Each row was made from one walk, in order. Every step used is in the known rows, and no mark comes twice. Write each row's walk.
Known rows
filuzar, bamola, fiva, menis, nele: [ 2.85 -3.25 -0.53  2.02 -0.75  0.57 -2.42  2.32  0.13  1.10  1.63  0.92
  1.20 -0.17 -2.13  0.37  0.92  2.59 -0.28 -1.39  0.99  0.05]
teke, filuzar, bamola, fiva, menis, nele: [ 2.10 -2.53  1.76  2.33 -0.67  0.90 -2.58  1.36  0.06  0.83  0.32 -0.14
  0.49 -0.21 -2.76 -0.49 -0.24  2.05  2.08 -1.72  1.47 -0.34]
menis, nele, teke, filuzar, bamola: [ 1.20 -0.81  2.10  3.51  0.46 -0.98 -2.06 -1.53  0.11  0.00 -2.07  0.18
  0.52  0.30 -2.75 -1.69 -0.77  2.74  2.33 -0.61  0.95 -1.31]
teke, filuzar, menis, fiva, bamola: [ 2.93 -1.93  2.63  2.48 -0.87 -0.43 -1.40  1.01 -0.29  0.55 -1.19  0.17
  0.62  0.09 -2.32 -0.75 -0.85  1.98  1.64 -0.71  1.80 -0.78]
fiva, bamola, filuzar, teke: [ 4.23 -2.53  0.35  1.70  0.18  1.16 -1.73  0.64 -0.06  2.18  1.20  2.66
  0.68  0.35 -1.20 -0.73 -0.06  2.91 -0.37  1.07  1.45  0.00]
bamola, filuzar, menis, fiva: [ 4.21 -2.21 -0.82  2.00 -1.35 -0.56 -1.85 -0.52  0.34  1.29 -0.32  2.47
  0.12 -0.70 -2.25 -0.58  0.66  2.39 -1.61 -1.98 -1.39  0.57]
nele, teke, filuzar, bamola, fiva, menis: [ 3.44 -1.96  6.00  3.23 -0.09  0.95 -1.39 -0.26  0.30  0.04 -0.47  0.16
  0.06  0.42 -1.40 -0.09 -0.97  2.82  1.25  0.09  1.71  0.15]
menis, filuzar: [ 2.61 -1.55 -0.28  2.05 -0.16 -1.03 -2.19 -0.33  0.62  1.79 -0.37  1.43
  0.77  0.25 -1.91 -1.03 -0.99  0.88  0.88 -4.95  1.63 -1.03]
fatudip, nele: [ 2.88 -1.83  0.08  2.15  1.03 -1.70 -1.26  0.45  0.43  1.65 -0.39  1.11
  2.20  0.76 -1.98 -1.75 -1.77  0.60  1.00 -2.40 -0.66 -2.99]
teke, filuzar, bamola: [ 1.75 -0.91  2.97  3.23 -0.14 -1.03 -1.95  0.43  0.09  0.32 -1.81 -0.29
  1.29  0.45 -2.45 -0.98 -2.75  1.49  1.25 -2.11 -0.22 -1.72]
bamola, fiva: [ 3.98 -2.34 -0.08  2.53 -0.73 -0.06 -1.46  1.30  1.03  1.39  0.92  0.80
  1.74 -0.11 -2.25 -1.09 -0.17 -0.27 -0.34 -2.43  0.49 -0.49]
fiva, menis, nele: [ 2.67 -2.04 -3.64  1.88  0.43 -0.54 -2.25  0.84  0.39  1.35  1.07  0.28
  1.66  0.50 -1.66 -0.14 -0.22  1.49  1.62 -2.78  3.28 -1.39]
fatudip, nele, teke, filuzar, menis: [ 2.88 -0.94  5.22  3.57  1.14 -0.76 -0.95 -2.52 -0.33  0.15 -2.55  1.24
  0.43  1.17 -1.96 -2.59 -2.51  2.15  1.68  0.67 -1.30 -2.04]
menis, fiva, bamola, filuzar, teke, nele: [ 3.20 -2.83  0.67  1.15  0.37  1.46 -1.91  1.95 -0.55  2.51 -0.32  3.25
  1.90 -0.68 -1.82 -0.61  0.85  1.92  2.44  1.01  2.31  0.38]
filuzar, bamola, fiva, menis, nele, teke: [ 3.28 -2.93  1.07  2.66 -0.10  0.50 -1.88  0.36  0.33  0.54  0.99  1.20
  0.74 -0.04 -1.67  0.00  1.43  3.57 -0.04 -0.17  1.81  0.55]
filuzar, bamola: [ 2.44 -1.62  0.55  2.90 -0.37 -1.49 -1.85  1.20  0.19  0.61 -0.55  0.82
  2.05  0.43 -1.98 -0.21 -1.70  2.00 -1.14 -2.30 -0.64 -1.30]
fiva, bamola, filuzar, teke, nele: [ 3.37 -2.36  1.27  1.61  0.75  2.08 -1.97  1.60 -0.75  2.31 -0.44  2.99
  2.07  0.37 -1.11 -0.46 -0.55  1.95  1.96  0.89  1.99 -0.08]
nele, menis, fiva: [ 3.64 -2.26 -1.67  2.53 -0.30 -2.50 -1.68 -0.04  0.65  0.56  0.27  0.11
  1.10  0.14 -2.00 -0.93  0.15  1.14  2.05 -0.60  0.77 -1.73]
fiva, bamola, filuzar: [ 4.75 -2.16  0.00  1.37 -0.11 -0.28 -1.69  0.81  0.87  2.00  0.45  1.29
  0.31  0.53 -0.69 -0.11  0.03  2.40 -0.46 -3.51  1.37 -1.24]
fatudip, nele, bamola, fiva: [ 4.51 -3.64  1.68  1.94  0.08 -1.80 -0.95  1.89  0.77  1.65  0.58  0.43
  1.05  0.66 -1.76 -2.48 -0.85  0.85  0.97 -0.47 -1.60 -2.17]
menis, fiva: [ 2.96 -1.80 -2.16  2.13 -0.29 -1.68 -1.38  1.00  0.79  1.23  0.10  0.68
  2.10 -0.62 -2.61 -0.87 -0.01  0.31  0.97 -2.58  1.43 -1.18]

Write each row's walk
[ 2.50 -2.89  1.34  1.89  1.00  1.06 -2.23  1.64 -1.09  1.71 -0.48  1.83
  1.45  0.87 -0.64 -0.42 -2.15  2.05  4.34  0.92  3.46 -0.02]	fiva, menis, filuzar, teke, nele, bamola
[ 3.92 -3.51 -2.70  1.46  0.44  0.32 -2.43  0.46 -0.31  1.81  1.92  1.66
 -0.21  0.41 -1.09 -1.21  0.28  3.74  1.40  2.14  1.60  0.28]	fiva, menis, nele, bamola, filuzar, teke
[ 3.39 -2.61 -0.32  1.94  0.28  0.44 -2.25 -0.05 -0.49  1.61 -0.62  2.83
  1.40 -0.35 -1.91 -1.12  0.57  1.46  3.56  2.51  0.28  0.06]	bamola, filuzar, teke, nele, menis, fiva
[ 3.46 -2.99 -2.43  1.81 -0.39  0.63 -2.22  1.85  0.77  1.62  2.19  0.43
  1.25 -0.20 -2.07 -0.39  1.11  0.99  1.03 -2.40  2.73 -0.22]	bamola, fiva, menis, nele
[ 4.01 -2.84  1.21  1.49 -0.68  0.80 -2.08  0.57  0.72  2.06  1.63  1.49
  0.00 -0.08 -1.40  0.12  0.10  1.02  0.99 -4.15  2.93  0.28]	bamola, fiva, menis, filuzar
[ 1.86 -1.59 -0.21  2.92  1.18  1.04 -1.82  1.58 -0.76  1.39 -1.09  2.20
  3.91  0.24 -2.12 -1.33 -2.05 -0.19  2.50  1.49  1.30 -0.53]	filuzar, teke, nele
[ 4.50 -2.26  0.21  2.27 -0.14  0.26 -1.93 -1.33  0.04  1.07 -0.32  2.37
 -0.82  0.57 -0.92 -0.60  1.66  4.87 -0.92 -0.20  1.06  0.16]	fiva, bamola, filuzar, menis, nele, teke
[ 4.40 -2.69  0.22  2.06 -0.29  0.58 -1.53  1.81  0.84  1.41  1.85  0.51
  1.50  0.14 -1.28  0.25 -0.36  0.68  0.11 -2.24  2.02 -0.21]	bamola, fiva, menis
[ 2.86 -1.97  7.37  3.18  0.55 -0.28 -0.98 -0.86  0.24  0.56 -1.62  1.12
  0.30  0.35 -2.59 -2.41 -1.12  2.28  1.75  0.46 -1.51 -1.59]	fatudip, nele, teke, filuzar, bamola, fiva
[ 3.94 -4.56  3.38  1.31  0.44  0.75 -1.66  0.89 -0.53  2.45  1.80  2.57
 -0.07  0.62 -1.43 -1.85 -0.61  2.65  2.52  2.00  0.80  0.01]	fatudip, nele, bamola, fiva, menis, filuzar, teke
[ 4.16 -2.91  0.13  1.88 -0.80 -0.88 -1.87  1.64 -0.22  1.12 -1.77  1.70
  0.58 -0.09 -1.34 -0.82 -0.27  2.16  0.95 -0.87 -1.36  0.24]	teke, nele, bamola, filuzar, menis, fiva
[ 2.58 -1.32 -2.15  2.94  0.85 -1.31 -1.66 -1.28  0.76  0.73 -0.43  0.89
  1.48  0.24 -2.12 -1.70  0.50  1.87  1.33 -1.36  2.21 -1.34]	menis, nele, teke
[ 3.91 -3.14  0.92  1.43  0.64 -2.54 -1.10  1.09  0.22  1.36  0.37  0.60
  1.09  0.80 -1.43 -1.12  0.39  2.48  2.97 -0.07  0.99 -3.45]	fatudip, nele, menis, fiva, bamola
[ 3.01 -1.99 -0.50  2.55  0.61 -1.62 -1.54  2.58  0.23  0.85 -1.68 -0.40
  2.68  0.96 -1.04 -1.05 -2.33  0.16  2.87 -1.66  0.90 -2.02]	teke, nele, bamola
[ 3.50 -2.44 -1.01  1.62 -0.23 -1.34 -1.16  2.10  0.59  1.53  0.42  0.45
  1.81 -0.22 -1.84 -0.17  0.45  1.60  1.02 -2.14  3.21 -1.44]	menis, fiva, bamola
[ 2.43 -1.59  0.97  2.28  0.36 -0.86 -2.57 -0.15 -0.13  1.30 -1.80  1.14
  1.10  0.94 -1.28 -0.44 -1.30  0.52  4.25 -3.40  1.43 -1.87]	teke, nele, menis, filuzar
[ 5.23 -2.96 -0.27  1.10 -0.56 -1.38 -1.78  0.02  0.84  1.52  0.94  0.90
 -0.62  0.24 -0.82 -0.20  1.62  3.15  1.35 -1.08  1.32 -1.42]	nele, menis, fiva, bamola, filuzar
[ 3.07 -0.47  3.83  4.10  0.22 -0.36 -1.27 -2.35 -0.07 -0.44 -2.31  0.54
  0.34  0.96 -1.77 -1.64 -2.27  2.00  1.05  0.20  0.36 -0.55]	nele, teke, filuzar, menis
[ 2.85 -2.78  2.80  2.23 -1.44 -0.02 -2.31  0.99  0.38  1.58  0.13  2.09
  0.21 -0.46 -2.53 -0.40  0.05  1.81 -0.90 -3.57 -0.39  0.34]	menis, filuzar, bamola, fiva
[ 3.23 -1.78  0.20  2.37 -0.14 -1.77 -2.43 -1.29  0.45  1.08 -0.19  0.89
 -0.05  0.95 -1.35 -0.83 -0.80  1.48  2.03 -3.23  1.01 -1.77]	nele, menis, filuzar
[ 4.18 -4.06  2.25  1.81 -0.55  1.19 -1.96  1.25 -0.24  1.85  2.22  1.82
 -0.12  0.27 -1.29 -0.99 -0.33  2.41  1.79  1.86  2.44  1.35]	nele, bamola, fiva, menis, filuzar, teke
[ 4.45 -3.75  1.61  1.00  0.64 -0.60 -1.49 -0.31 -0.38  2.24  1.24  3.16
 -0.16  0.38 -1.56 -1.63  1.22  3.75  2.27  3.74 -0.03 -1.51]	fatudip, nele, menis, fiva, bamola, filuzar, teke
